Each row comes from the steps of one path. Every step used is in the known rows, and no mark comes twice. Write the path behind each row, first mark first.
Known rows:
sudo/gonag/daroz/kebad/reru: [ -6   2  -9  -8  -1  -5  18   4  -9  -3  -5 -33 -21  -1   5   2   3   5
  -2  -3 -10   3  15   5  12   3  -6 -17   1 -20   3  -3 -10]
reru/vadin/sudo/gonag: [ -1   2  -3  -5   9   9  -2  -3   7  -7   2   0   4  13  -9   3  29  12
   6 -14 -12 -12   2  -7   8  -3   4   4  -7   1  17  13  -9]
gonag/daroz/kebad/reru/vadin/sudo: [ 10  -3  16  -3   8  -6  13   7  -3  -9  -3 -12 -20   0   0  -5  51   4
   0  -9  -2   5  11   0   7  -8 -10 -21   1 -14  13  -4  -4]
sudo/gonag/daroz: [ -8   5 -11  -3 -12   4   1   5  -7  -2  -7 -14  -2  -1   0  -5  -7   3
   8   2 -13  -8   4  -5   9  10  -6 -21  -8 -25 -10  10  -8]
kebad/daroz: [  2  -1 -23 -16 -10  -5 -11   1  -1   6 -11 -16   8  -9   2  -4  13  -7
  10   3   0   4   6 -13   4   7  -9 -27  -2 -13 -12   0  11]
sudo/reru/vadin/kebad: [  6  11  -1  21  -7  -1  11  -5   4  -1  -7  -3  -9   6  -5   1   6   1
  -1  -4   5  11  10   1   2  -5  -7   6   2  13 -26 -34  -2]
reru/kebad/daroz/sudo: [  8  -4   6 -16 -14 -10 -15  -8   9  14  11   0  -7 -22   1   6  10   0
   5   9   5   7  -9  -3  -1   2  -7  -3  -5  -1  13  26  14]
sudo/gonag/vadin: [-17   0 -14   4   0   7   6   6  -7  -4  -4 -18  -5   7  -3  -7   3   8
  -2   0 -10  -6  -2 -11   2   2   0   3  -7  -5 -29   4 -20]
daroz/kebad/vadin/sudo: [  6 -13  18  -6  -1  -1   2   5   1   2  -7   9   1   1   5  -1  42  10
   1  -7   1  -1   6  12   8  -5  -5   3  -7   3  24   4  -8]
daroz/vadin/kebad/reru: [  1  10   1  10  -5  -5  20  -5 -11   8  -9 -19  -5   3  14  12  12  -6
  -5  -2   0   5  -9   5  -7  -8  -1  18  22   9 -28 -18   5]
gonag/vadin/kebad/daroz/reru: [ 23  -1  -3  11   1  -5  10  -3 -14   2 -11 -15 -22 -13  -5 -21   6   2
  -9   6   0   3   1 -12  11  -1 -11  -9   9  14 -23 -17   3]
vadin/sudo/daroz/kebad/reru: [  3  -4   2   1  -5   5   3  11   4  -6 -11  -2  -4   2  17  12  19  -3
  -6  -8   2   6   3   8   3   0  -1 -26  -4  -6  13 -12  -1]
sudo/gonag/daroz/kebad/reru/vadin: [ -4   5  -7  -5  10 -10  16  -3  -5  -6   0 -40 -27   4  -8  -3  23  10
  -2  -5 -10   9  14   0  10  -7  -4 -20   0 -12   6  -8 -11]
kebad/reru/sudo/daroz: [ -9   1 -11  -4   1  -4 -13   7   4  -7   1   8  16   3   8   8 -21 -11
   4   2   4   7  -3   4  -6   2   8 -27   1  -1  -7 -17  14]
gonag/sudo: [ -7  -8 -14  -2 -12   6  -5  16   5   5  -3  11   9  -8   4 -12  -4  -4
   2  -4   3  -1   2  -5 -12   0  -4  11  -3 -10 -29  -1  -2]
reru/sudo: [ -9  -2  -2 -15   1  -1 -10   7   7 -11   4  23  14  -2   3   1  -3 -10
  11  -2   5  -3  -3   2  -3   4   5  -2  -1  12  -6 -10  15]
daroz/sudo/kebad: [ -1   6  12   4 -17   2 -10  -4   6   4   6   7 -15 -13  12  14  30  -3
  -6  -3   9   1  -2   5 -10   4   4  -2   2   0  -7   5   6]
kebad/daroz/vadin/reru/sudo/gonag: [-14  11  -6  -8  21   4   6  -5  -5   7  15  -1  27  16 -12   2 -42  11
   1   8  -9  -9   1  -5   7   6   2 -15   7  17  28  11   8]
daroz/sudo/gonag: [-14   6  -7  -3  -6  11  -1  -3   6   4  11   9   4  -2   8  10  17   4
   4  -6  -6   1  -4  -1   0   1   1  18   2  -4   0  14   2]
daroz/kebad: [ -8  -2  -7 -10  -9  -1   5   4   4  -7  -8  -3 -12  -6   9   3  20  -9
   1  -7   6   8   6   4   2   1  -3  -6  -6   9  -8 -21  -1]
vadin/reru/daroz/sudo: [ -5   1 -16  -1   6   9  -3   0   9 -10  13  26  15  -3   6  -5   7 -13
   9   0   2  12   0  -2  -8   4   1  20   5  -6   4  -8  19]
gonag/vadin/reru/kebad/daroz: [  6  -4  -6   0   4  -9   1   3  -7   6  -1 -18  -2  -5 -14 -17 -27  -4
  -6  15   0  -1  -4 -14  -2   1  -3  -5 -11   1   1  11  -9]
reru/kebad/daroz: [  9  -5  -9 -21 -13 -14 -15  -6   4   9  -5 -18  -6 -15  -3   1 -12  -7
   7   8   3   0  -3  -5   4   7  -4 -17 -12  -4   4  15   7]
gonag/sudo/kebad: [  1  -6   1   3 -16  -1 -10  11   7   5  -2  -3 -11 -11   4  -2  -7  -1
  -9  -3   6  -8   7   2 -14   4   2  -8  -6  -9 -23   4  -7]
reru/sudo/gonag/daroz: [-10   3   6 -12   0   1  -5   8  -3 -11   7   5   6  -1  -5  -3 -21   6
  10   5 -11 -13   0   2   8  11  -1 -25  -6  -8   3  10   2]
kebad/reru/daroz/sudo/gonag: [-10  -1 -22 -17   9  -1   0  -9  10  -3  14  -9   2  -1  11  11  18   3
  10  -6  -9  11   4   0   2   4   3  17  14 -22   2   7  14]
daroz/vadin: [-14   8 -11   4 -13   7   5  -2  -6   9  -9   0   6   4  10   8   5  -7
   3  -1   3   1  -7  -4  -5   2  -1   4   5   2 -26 -10   0]
kebad/reru/sudo/vadin: [ -5  -2   4   3  22  -1  -5   3   0 -12   3   5  13  10  -4   6 -21  -7
  -2   3   6   8  -7  -4  -9  -7   7   1   9  -7  -1  -8   3]
kebad/daroz/vadin: [ -6   7 -16  -7 -11  -1  -3  -5  -8  17 -10 -18   6   0   3   4   9   1
   4   8   1   3  -2 -12   0   5  -9 -25   5  -5 -15   2   7]
gonag/vadin/reru/sudo: [-13  -1   2   8  18   5   6  17  -4 -14   7  23  17   9  -9 -18 -18  -8
  -2   5   2  -5  -5  -7  -9  -1   7  10   0  19  -8 -14  -2]

Which path is each row?
[  5   7 -25   5   3   3   1 -12  -1  -1  -6  10  -7  -1  -5  -9   8 -11
   3 -11   7  11  10 -11   8  -6   4  12   5  10  -8 -27   8]  daroz/reru/vadin
[ 15   6  41  31  -6   7   1   1  -8  -9   5   4 -20 -10  -1  -3  11   5
 -11  14   0   7 -23   0 -11  -9 -14  -7   4 -12 -14   6  -5]  gonag/daroz/sudo/vadin/kebad
[ 22  -1  12  -8   1  -9 -18  -6   6   1  -3 -18 -13  -3  -9   4  43  10
  -2  -5   0  -9   9  -8   2   3  -5 -46  -7  -4  19  14   2]  reru/vadin/sudo/kebad/daroz
[  7  -1  10  -7   8 -13   4   4   3 -12   4   4   3  -4   6   4   7 -10
   3  -4   1   1  -5  12  -5  -5   5  13  16  20  -8 -18  18]  vadin/kebad/reru/sudo
[-10  -3 -17  13 -14  11   6  19   4  14  -5  17  14   1   4  -6 -34   2
  -1  -2   8   4  18  -4  -5   6  -9  11  -1 -18 -32 -12  -8]  gonag/sudo/reru
[ 14 -13  23  -8  -8  -6 -11  -2   4   9  -3  13   5  -3  -1   1   5   5
   6   0   1 -10  -8  10   4  -3   2  18 -14  -3  22  33  -7]  reru/kebad/vadin/sudo
[ 21   8  -5  12   2  -1   9 -14  -2  -7  -4   2 -21  -6  -5 -10  15  -9
  -3 -10   5   8   2  -2   7 -11   2  16   9  28 -11 -36   8]  daroz/reru/vadin/kebad
[ -6  -7  13  -4  20  -5   6   4   0  -6  10  20  13   5  -8 -10  -8   1
   0   2   5   5   7  14   1  -8   5   9  -1  28  33 -16   4]  daroz/kebad/vadin/reru/sudo
[ 23 -11  13  -1  -2   0  -2 -10  -2  14  -5  26  -2  -6  -1  -4 -12   2
   1  -4   5  -6   1   8  15  -3   5  31  -5   3  35  22  -2]  daroz/reru/kebad/vadin/sudo
[ 12 -10   3  11  12   1 -10   5   1  10   7  -8   8  -2 -23 -17 -66   1
 -14  18   4   0  -5 -13 -13  -6  -5  -1 -11 -13  18  25 -14]  gonag/sudo/vadin/reru/kebad/daroz
[ -3   0  -3 -11  -2  13   0   5   5  -4  -4   7  11   8   5   8  12   6
   6 -12 -12 -17   3  -1   9   7   1   8  -7  -9  13  19  -7]  vadin/sudo/gonag
[ -6  -1  12   4  14   6 -13   3   3 -17   4  17  11   7  -7   1 -25  -5
   0   6   7   1 -12  -5  -8  -3   5 -10  -4   3  -2  -5   0]  reru/sudo/vadin
[  2   7   6   8   1 -11  -4 -13   6   6  11 -13 -21  -4   3  13  51   0
  -8  -7   8  14   3   0 -13 -11   7   4  14  -1  -3  -3   8]  daroz/sudo/kebad/reru/vadin
[ -3   5   9   1   8  -2  -7   3   6 -13  10  18   8   3  -3   4 -26 -13
  -5  -1   7  -9   7   8  -7   8  14  -6  -1  18  16  -9   8]  vadin/reru/sudo/kebad
[ -7   0  -4 -12   6  13   2  -5   5  -4   1   1   8  15   6  13   2  13
   8  -5 -14 -13  -2   1   8  12   0  -2   0  -9   9  14  -2]  reru/daroz/vadin/sudo/gonag
[ -6   9  14  -2  14  -5  17  -7  -4  -1  10 -12   0  13   2  17 -13  10
  -4  -1  -9  -6  -9  13   2  -5   7  16  21  25  -1  -4   6]  daroz/vadin/kebad/reru/sudo/gonag
[ -4   4  -8   5 -20   0   4  -1   6   9  -7   5  -2  -2   4  10 -43  -8
   3   1  11   5   9   5   7   9  -1  15 -12  -6 -10  -5  -6]  sudo/reru/kebad
[-11   3  11  13   8  10  13   0   1   4  21   4  -7   1  -9  -3 -24   8
 -12   6  -5  -4 -12  -2  -5  -5   7  38  -7  11  12  27 -18]  daroz/sudo/gonag/vadin/reru/kebad
[ -8  10  -3   9  -4   5  10  -6  -4  10   1   5   7   5  -2   6 -42 -12
  -5   5   5  -2  -9   2  -7  -1   8  26  -3  17   5   3  -5]  daroz/vadin/reru/kebad
[ -7   4   0  26 -12  13  -1   9   0  16   6  12   9   4  -3  -3 -78  -3
 -16  14   5  -2 -14   4 -18  -3   5   1 -12   9  -4   6 -14]  gonag/sudo/daroz/vadin/reru/kebad
[ -1  -1 -17  11  19  10  -7  -1   1 -21  -2   3  13  11  -9  -8 -35 -16
   0   7   2  10  -1 -10  -9   1   3  -1  -4 -18   1 -14  -3]  sudo/vadin/reru/daroz
[ -2  -3  -7 -11   8   3   5  -1   1   0  -6   0  10  10  15  13  18  -2
   8  -6  -4   1   0  -1  -2   5   0   4  15 -18  -3  -1  10]  kebad/reru/daroz/vadin/sudo
[  0  11   8  12 -15   2  11  -5  -7   3  -8  -5  -7   2   9   9  12  -3
  -4   0   0  -1 -15   6  -6  -4  -4   9  10  20 -30 -15   2]  daroz/vadin/kebad
[-17   6 -18  15  11  12  16   8 -10  -5  -1 -10   8  15  -9 -14 -19   2
  -6   0 -11  -8   2 -11   0   0   5  15  -5  -1 -11  -2 -21]  sudo/gonag/vadin/reru
[ 11   3  22  24   8   3   8  -6  -2  -4   5  -3 -11  -1   6   9  22  -2
 -13   4   4  16 -17   1 -16 -17  -2  25  19  -5 -10  -5   1]  daroz/sudo/vadin/kebad/reru
[-11  -1  -2  -3  22   0  -1  -2  -2   0  13  15  32  16 -14  -8 -31   9
   5   3  -9  -8   5   7   5  -3  11  17   0  12  34   9   0]  kebad/vadin/reru/sudo/gonag
[  4  -9   3  -6 -12 -13 -11  -8   1  11  -5  -4  -2  -7  -3  -2 -10  -2
   6   6   4   1  -7   8   0  -5   4  14 -12  -1   3  16  -5]  reru/kebad/vadin
[ -4  -8   1  -3  -6  -8   2  -1  -1   3  -9  -7  -7  -4   3  -4  27   3
   1  -1   5  10   6   9   4  -8  -5  -2  -5   6   1 -11  -5]  daroz/kebad/vadin
[ -2   3  22  17  -2   6  13   1  -2  -3  12  -7 -19  -4   1  -2  30  17
 -11   2 -10  -3 -17   1  -4  -7  -4  21   6  15 -23   7 -12]  daroz/sudo/gonag/vadin/kebad
[ 19  -4  10 -12 -10  -5 -16   1   3   4  -8 -11  -6  -7   4   8  25   4
  -1  -3   0 -15   9  -3   5  14  -5 -41  -6 -11  18  20   4]  vadin/sudo/kebad/daroz
[  9 -20  12 -18   6  -5  -6   1   6  -9  -4   5  -4  -1   4  -4  39   9
   8  -4  -1   2   9  12  10   2  -6  -8  -7  -6  23  -2   2]  reru/daroz/kebad/vadin/sudo
[-14   1  -6 -17   7   1  -6   3   8 -10   9  10  12   5  -3   5 -16   3
   9  -4  -6 -11  -1   3   6   7   9  -2  -3  11   7   4   6]  reru/sudo/gonag
[ 17  -4  25   5   1 -12  -9  -7 -12   4   1  14 -16 -10  -7 -12 -23   7
  -3   8   7  -6  11  11  13   6   3 -27   4  -2  18   2   8]  gonag/daroz/reru/sudo/kebad/vadin
[  4  -3   6   5 -13 -12 -13  -7  -3   7 -11 -15 -10  -3   1   3  12   3
  -3   2   4  -2   5   8  -3   1   4 -12  -4  -8  -5   5  -5]  sudo/kebad/vadin
[  7  -9   8  -3  -5   2  -7   4  -3   6  -9  15  17   4   4  -3  30   5
   8  -4  -3  -7   0   2   3  -3  -3  10  -3 -12   9  15  -3]  kebad/vadin/sudo
[ 12   1 -31 -10  -4   0  -4  -7  -7  10 -11  -2   2 -12   2  -8  -6 -10
   6  -2   5   7  14 -14  16   8  -6 -12   5  -4  -1 -10  17]  kebad/daroz/reru
